Each row was made from one path, in order. Every step used is in the known rows, and no mark comes twice. Write each row's path.
Known rows
U/H/F: [ 1.53  0.27  1.65  1.36  1.22 -0.95  2.39 -1.56 -1.44  2.73  2.71  1.62
  0.37 -1.40 -0.04 -2.86 -3.24  0.43  0.23  1.08 -2.99  2.20 -1.39  1.56
  3.77]
F/H: [-2.09 -1.74  0.14 -1.63 -1.69  0.95  0.12  1.61 -2.99  2.64 -0.31 -1.85
 -2.07  1.07  1.10  0.15 -0.66 -2.09 -1.45  0.74  1.88 -2.21 -2.44  1.36
 -0.36]
U/H/R/C/Y: [-2.68  1.10  3.95  0.81  0.97  2.20  2.42  3.09 -8.99 -1.81  5.33  2.25
 -5.49 -8.09  0.26 -1.88 -4.35  0.09 -1.66 -5.52  0.03 -0.40 -3.66 -0.13
  0.29]
Y/C: [-3.40 -0.69 -1.73 -1.38  0.11 -1.41  0.20 -0.96  1.53 -1.36  2.27  1.65
 -0.75 -1.74  0.38  0.27 -1.96 -0.37 -1.61 -2.67  0.90  2.02 -2.71  2.36
 -0.84]
S/H: [-0.88  1.24  1.86 -0.61 -0.63 -0.17  2.72 -2.25 -2.86  0.75 -2.73  0.30
 -0.25 -1.28  0.81 -0.72 -1.48 -0.04  0.50 -0.91 -0.93  2.46 -2.89  1.48
  2.04]
R/C/U: [-2.99  0.64  0.80 -0.49 -5.32 -0.84 -0.43  3.64 -4.31 -1.58  4.03 -1.77
 -2.78 -3.57 -1.38 -0.63 -2.04  1.06 -0.86  1.83 -1.00 -0.21 -0.12 -2.07
 -1.96]
R/C/U/H: [-3.05  2.84 -0.34  2.68 -3.05 -0.34  1.20  3.14 -6.68 -1.17  2.81 -3.40
 -2.23 -5.05 -2.15 -1.79 -3.49  2.02  0.45  1.74 -2.92  0.27 -0.66 -2.71
 -0.05]
U/H/R/C/D: [-1.91 -1.26  2.87  3.83 -1.79  0.22  2.96  4.89 -8.05 -1.65  4.01 -0.14
 -4.72 -7.99 -0.82 -2.65 -5.16 -1.18  0.18 -5.06 -1.12  1.10 -2.48 -5.19
  0.80]
S/C/U: [ 0.81  1.33 -1.96 -0.31 -2.75 -3.07  0.13  2.46 -4.11 -1.62  3.65  0.02
  2.19 -0.66  2.24  4.66 -0.25  1.87  0.39 -0.71  1.40  0.02  2.25  0.87
 -1.38]
R/C/D: [-3.19 -2.58  1.09  2.98 -4.50  0.29 -0.12  3.93 -4.56 -0.68  2.33 -1.99
 -4.29 -4.02 -0.56 -0.75 -2.43 -2.28  0.09 -1.40  1.71  0.02 -0.36 -5.10
 -1.61]
D/C/F/H/U: [-3.37 -3.88 -3.06 -2.68 -3.03 -0.28  2.24 -0.65  0.64  3.37  4.98 -0.74
  0.41 -0.92  1.76  2.87 -2.09 -4.64  1.37 -0.22  3.14 -0.62  0.66  3.26
  2.67]
C/Y: [ 0.34  0.13  0.31  0.58  0.37  2.04 -1.13 -0.19 -2.02  1.45  1.09  2.70
 -3.41 -1.47  1.42  0.91 -0.95 -0.34 -1.75 -0.61  1.89 -1.44  0.02  2.11
 -1.26]
F/H/R/C: [-4.87 -3.23  3.70 -5.20 -3.42  0.63  1.04  5.37 -6.57 -0.91  5.01 -0.23
 -5.59 -3.79 -0.25 -1.01 -2.87 -2.74 -2.50 -3.91  2.90 -1.98 -5.49 -0.60
 -0.56]
C/Y/H: [-0.80  0.27 -0.81  3.00  1.05  3.72 -0.01  0.99 -2.59  2.46  1.53 -1.00
 -1.99 -3.85 -1.82  3.69 -1.66 -3.51  0.69 -0.49  0.96 -0.12 -1.19  2.57
 -2.39]
R/C: [-4.15 -0.27  1.49 -1.31 -1.94  0.37  0.26  1.94 -3.31 -1.64  1.55 -1.93
 -1.87 -2.40 -0.74 -0.56 -0.83 -0.31  0.03 -1.70  0.00 -0.33 -1.69 -2.52
 -1.21]
Y/C/D: [-1.89 -2.66 -2.71  2.72 -2.07 -1.28  0.33  1.01  0.57 -0.04  2.32  0.88
 -3.20 -3.15  0.89  0.30 -4.39 -1.80 -1.27 -2.87  2.72  2.07 -1.09 -1.04
 -1.48]
S/C/F/H/R: [-0.39 -3.09 -0.65 -3.42  0.49 -0.85  3.48  2.27 -5.44 -0.58  4.42  2.73
 -2.46 -1.29  4.71  5.37 -1.32 -2.50  1.40 -6.94  4.95 -1.89 -3.08  2.42
  0.57]
S/H/R/C: [-3.57 -0.21  5.61 -4.28 -2.64 -0.41  3.48  1.88 -6.94 -1.95  2.18  1.91
 -3.35 -6.53 -0.32 -2.23 -3.64 -0.30 -1.18 -5.67 -0.59  2.64 -6.39 -0.36
  1.70]
D/C/Y/H: [-4.35 -0.09 -2.30  4.58  0.97  3.18  0.39 -0.79 -1.80  3.97  5.94  0.08
 -0.99 -5.76 -2.94  3.92 -3.49 -3.14 -0.56 -2.49  1.66  1.28 -0.23  4.12
 -1.01]
H/D/C/F: [-0.12 -1.59 -3.60  1.44 -1.31 -3.87  2.53 -4.73  1.68  1.25  5.69  1.48
 -0.34 -3.05  0.33  4.62 -1.15 -1.77  2.48 -3.25  2.09 -0.10  1.66  0.71
  2.06]
R/C/Y/H/D: [-2.23 -0.16  1.67 -0.93 -3.80 -0.36  0.41  0.88 -7.69  0.06  5.02 -3.50
 -3.83 -6.84 -2.14  5.35 -2.76 -5.79  0.80 -2.70  3.07 -1.93 -2.48 -0.43
 -3.30]
H/Y/C: [-4.04 -0.78  1.89 -5.60 -1.18 -2.58  0.71 -1.55  0.88 -0.45  3.77  4.57
 -1.07 -3.03 -2.96 -2.00 -2.40 -0.93 -1.61 -3.52  5.32  0.21 -1.23  1.22
  0.14]
U/H/R: [ 1.19  1.16  1.67  1.16  2.53 -0.16  2.91  1.26 -3.65 -1.46  2.41  2.36
 -0.80 -4.26 -0.77 -1.98 -2.55  0.96  0.05 -3.31 -2.56  0.77 -1.84 -0.40
  2.98]
C/U/H: [ 1.30  2.97 -2.18  4.25 -0.90 -0.73  1.32  1.44 -3.41  0.27  0.51 -1.45
 -0.43 -2.58 -1.36 -1.53 -2.69  3.15  0.35  3.20 -3.42  0.44  1.27 -0.54
  1.07]
F/H/Y: [-2.69 -2.18  2.94 -5.52 -2.94 -0.18 -0.02  0.55 -3.39  3.48  1.04  0.88
 -2.55  0.11 -3.09 -2.49 -1.13 -3.41 -1.13 -0.02  6.41 -4.25 -1.35  0.59
  1.01]
S/C/R: [-1.03  1.62 -1.41  3.30  0.20 -1.46  1.42 -0.16 -2.64 -1.78  0.05  4.35
  0.11 -0.89  3.76  5.63  1.56  0.69  1.34 -6.35 -0.84 -0.12 -1.21  1.59
 -0.68]
Y/C/U: [-1.92  0.22 -3.31 -0.53 -3.12 -2.29 -0.28  1.11  1.31 -1.03  4.21  0.76
 -1.56 -2.15 -0.46  0.68 -3.32  1.00 -2.54  0.46  0.42  2.03 -0.98  2.37
 -1.87]
R/C/F: [-3.39 -0.81  0.28  0.09 -0.59  0.74  1.01  1.01 -1.87 -1.12  1.58 -0.20
 -3.66 -2.61  0.65  0.81 -0.59 -1.40  2.62 -2.71  0.47 -0.40 -1.10 -1.84
 -0.76]

Write each row's path
[-0.74  2.78 -0.30  0.37 -5.84 -3.90  1.87  0.65 -7.41 -1.58  4.38 -3.75
 -2.27 -5.71 -2.21  0.50 -3.18  0.59  1.13  1.19 -2.05 -0.89 -0.05 -3.49
  0.14] => R/C/U/H/D
[ 2.46  2.07 -0.12  2.02 -0.73 -1.24  2.39  3.44 -3.67 -1.61  3.66  1.40
 -1.17 -4.98 -1.25 -2.19 -3.64  2.99 -0.94 -0.27 -3.11  1.49 -0.07 -0.10
  1.90] => C/U/H/R
[-1.77 -2.63  1.65 -4.08 -1.29  0.13  1.88 -0.31 -2.03  3.57  0.99  2.29
 -4.58 -0.12 -0.94 -0.97 -1.17 -3.74  1.52 -1.06  6.84 -4.04 -0.35  0.81
  0.96] => C/F/H/Y
[ 0.72 -1.76  1.30 -0.39  0.49  0.14  1.62  0.19  1.12  2.82  3.54 -0.79
  1.16 -1.96 -2.53  1.55 -2.82 -3.85  0.79  0.34 -1.14  2.70 -2.04  3.03
  1.50] => Y/H/F
[-1.34  0.86 -2.14  3.00 -0.97 -3.67  2.87 -5.03 -2.73  1.36  5.09 -0.60
  1.34 -4.58 -1.57  1.41 -2.76  0.06  1.08 -2.17 -0.34  0.50  0.39 -0.15
  3.71] => U/H/D/C
[-6.13 -2.47  1.24 -6.86 -3.00 -1.78  0.62 -0.20 -1.62  1.82  3.45  2.68
 -3.69 -1.71 -2.48 -2.03 -2.90 -3.86 -2.45 -2.64  8.07 -2.14 -3.42  2.49
 -0.27] => F/H/Y/C
[-4.77  2.36  0.40  2.57  1.17 -1.43  3.31 -3.18 -0.93 -0.65  1.59  7.63
 -3.72 -5.63 -2.52 -3.26 -3.04  0.11 -0.35 -6.98 -0.48  0.90 -3.27  1.73
  1.89] => U/H/Y/C/R
[-1.71 -2.46 -3.39 -0.79 -8.63 -4.32  0.55 -0.75 -2.34  3.67  7.51 -2.35
 -1.85 -2.63 -1.42  3.71 -3.27 -0.90 -2.11  1.77  3.63 -2.17  0.24  1.91
 -0.05] => F/H/D/C/U
[-4.30 -3.52 -4.24  1.75 -1.08  0.61  1.89 -1.28 -0.40  4.46  4.02  0.13
 -3.18 -1.00  0.94  1.71 -2.47 -2.44  0.52 -1.93  2.93 -1.03 -1.21  2.51
  1.23] => D/C/F/H
[ 0.52  0.02  0.33 -1.56 -1.11  2.30  0.41  1.69 -1.81  1.19  2.38 -2.04
  1.55 -3.63 -0.59  4.37 -1.17 -6.54  1.08  1.33  1.61  0.28  0.93  3.65
 -0.65] => C/Y/H/U
[-2.71 -1.83 -3.67  3.32  1.36 -0.13  1.60 -2.47  2.53  1.93  4.43  1.85
 -1.11 -2.41  0.66  1.32 -0.97 -0.14  2.14 -2.44  0.99  1.08  1.12  1.74
  1.58] => D/C/F
[ 0.54 -0.70  1.33 -0.28  1.06 -0.05  1.62  0.06 -5.38  3.02  6.48  1.86
  0.71 -3.56  1.65  6.48 -3.63 -3.76  0.32 -3.24  3.03  1.32 -1.75  5.15
 -0.67] => S/C/Y/H/F
[-1.34  1.63 -1.82  0.41 -0.63 -2.42  2.77  1.89 -1.79 -2.80  6.18  3.02
 -2.54 -6.58 -1.15 -0.68 -5.61  2.42 -2.37 -2.86 -2.08  3.13 -2.54  2.27
  0.69] => Y/C/U/H/R
[-3.30 -0.65 -0.92  3.09 -0.19  1.11 -0.67 -2.01 -1.13  3.03  5.72  3.16
 -2.04 -3.27  0.62  0.78 -2.50  0.57 -2.32 -1.80  3.00 -0.36  0.51  3.53
 -0.35] => D/C/Y
[-2.86 -0.10 -3.24  6.25 -2.43 -2.48  2.66 -3.56 -0.02  1.78  4.25  0.69
 -0.62 -6.31 -3.35  6.75 -1.03 -3.87  1.73 -5.67 -2.14  1.47 -1.65  1.49
  0.55] => Y/H/D/C/R
[-4.98 -2.44 -0.13 -1.53 -2.49  1.62  1.34  2.17 -5.25  1.27  1.53 -2.23
 -6.19 -1.62  1.72  0.93 -1.71 -4.12  1.61 -1.44  3.51 -2.52 -3.72 -0.48
 -1.50] => R/C/F/H
[-0.99 -2.43 -2.29 -0.21 -0.41  1.93  1.84  0.17 -0.98  2.89 -0.55 -0.59
 -4.27  1.17  1.84  1.31 -0.65 -3.18  1.67 -0.31  2.69 -2.46 -1.93  1.32
 -0.16] => C/F/H
[-2.91 -2.61 -1.78 -0.82 -4.65 -1.94 -0.02 -2.92 -4.66  4.91  6.58  0.69
 -4.48 -3.15  0.85  3.70 -3.33 -3.20 -2.80 -1.31  6.66 -3.59 -1.12  4.04
 -0.24] => F/H/D/C/Y
[ 0.03 -0.25 -3.25  1.27 -6.38 -5.92  0.45 -2.10  0.28  1.10  7.85 -0.28
  0.36 -3.69 -1.77  3.80 -2.32  1.29 -1.50  0.45  1.10  0.22  2.47 -0.01
  0.61] => H/D/C/U
[ 3.07  2.76 -2.16  1.79 -3.64 -4.22  2.15 -0.91 -4.27 -0.53  2.67 -2.60
  0.00 -3.20 -1.58  0.74 -2.15  1.01  1.11  3.17 -2.12 -0.62  1.49 -1.28
  1.55] => C/U/H/D
[-2.15 -1.49 -3.14  1.73 -2.05 -2.65  1.99 -2.53 -0.76  1.60  6.28 -3.52
  2.43 -5.17 -4.42  6.08 -2.18 -4.26  1.75 -2.08  1.06  1.26 -0.22  0.93
  0.43] => Y/H/D/C
[-3.76  3.21  3.26 -1.11 -4.51 -1.66  1.59  2.28 -7.07 -0.49  3.96 -0.21
 -2.77 -6.08 -5.24 -4.68 -3.32  0.58  0.19  0.43  1.13 -1.67  0.70 -3.54
  0.80] => R/C/U/H/Y
[-3.08 -1.52  3.93 -0.73 -1.25  2.29  0.43  2.09 -4.57  3.30  6.94  0.15
 -3.86 -6.28 -1.77  1.34 -4.70 -4.90 -0.34 -1.46  1.30  0.98 -3.83  2.36
 -1.45] => R/C/Y/H/F
[-3.61 -1.46  3.18 -1.50 -0.32  1.42  1.67  5.51 -4.43 -2.32  5.58 -2.16
 -1.49 -7.58 -3.90  1.57 -2.38 -4.20  0.49 -4.94 -0.18  1.05 -4.01 -1.14
 -1.06] => Y/H/R/C
[-2.14  1.99 -4.26  6.13 -2.07 -1.09  1.68 -0.61 -2.00  2.15  5.07 -0.68
  0.74 -4.68 -2.52 -0.94 -4.15  2.75 -0.45  1.56 -2.89  2.10  1.78  0.86
  2.39] => D/C/U/H
[-0.07  0.83 -0.08 -0.67  0.57  0.33  0.06  0.08 -6.20 -0.17  2.66  2.97
 -0.34 -1.34  4.02  4.93 -0.73  0.32 -0.49 -3.51  4.33 -1.78  0.34  2.60
 -1.93] => S/C/Y
[-2.99 -1.82 -0.40  2.79  1.10  2.36  1.68  1.24 -2.19  2.46  9.04  2.96
 -1.60 -8.37 -2.69  3.12 -4.36 -3.20 -1.99 -6.23  1.69  1.71 -1.56  4.51
  0.27] => D/C/Y/H/R
[-1.53  1.69 -2.65  7.93 -1.15 -3.50  3.45 -5.34 -1.38  0.84  3.49  3.09
 -0.85 -5.59 -0.18  1.83 -1.94  0.75  1.05 -5.47 -3.78  0.61 -0.75  0.54
  3.17] => U/H/D/C/R
[-1.51 -2.19  2.13 -2.09  0.04 -0.01  2.24  3.00 -2.44 -2.91  4.98  2.43
 -4.45 -5.31  0.81  0.32 -1.58 -1.29  1.62 -5.88  0.21  0.07 -2.55 -1.22
  0.22] => H/R/C/F
[-3.72  0.40  2.65 -0.25 -1.44  2.04 -0.73  1.64 -5.59 -0.47  3.41  0.84
 -5.00 -4.15  1.01  0.15 -1.73 -1.08 -1.36 -2.19  2.24 -1.98 -1.65  0.16
 -2.66] => R/C/Y
[-1.79  0.06  1.44  0.97  2.05  0.87  4.08  2.55 -5.42 -2.32  3.83  1.72
 -4.20 -6.84  0.39 -0.72 -3.40 -0.45  2.68 -6.18 -1.36  0.57 -2.55 -2.21
  2.03] => U/H/R/C/F
[-1.28 -1.09 -1.46  0.01 -3.20 -4.63  0.84 -3.85 -0.12  0.88  6.11  0.01
  1.05 -2.72 -1.52  3.22 -1.34 -0.72 -0.62 -2.04  2.04  0.21  0.97  0.56
  1.79] => H/D/C
[-3.22 -3.21 -2.02 -1.90 -4.84 -3.51  0.93 -2.58 -2.67  3.12  5.70 -1.79
 -1.41 -1.68 -0.82  3.62 -2.00 -3.19 -1.30 -1.02  3.97 -1.78 -1.34  1.44
  0.94] => F/H/D/C
[-2.53 -2.13  0.73 -5.26 -0.86 -1.65  2.22 -0.36 -5.80  2.00  1.83  2.32
 -1.79  0.38  1.14  3.28 -0.66 -3.24  2.80 -4.56  8.93 -4.30 -0.18  1.23
  0.55] => S/C/F/H/Y
[-6.44 -1.48  0.84 -2.08 -2.96 -1.65  1.20 -1.29 -0.62  1.37  2.22  6.68
 -6.14 -2.94 -0.94 -0.93 -2.49 -3.57 -2.89 -5.97  4.75 -1.90 -5.17  3.55
 -1.07] => F/H/Y/C/R
[-4.91  0.45  1.57  1.62 -0.64  3.97 -0.22  2.97 -6.29  0.48  3.35 -2.51
 -3.68 -6.28 -2.29  2.46 -2.53 -4.60  0.41 -2.27  1.33 -0.42 -2.72  0.76
 -3.46] => R/C/Y/H
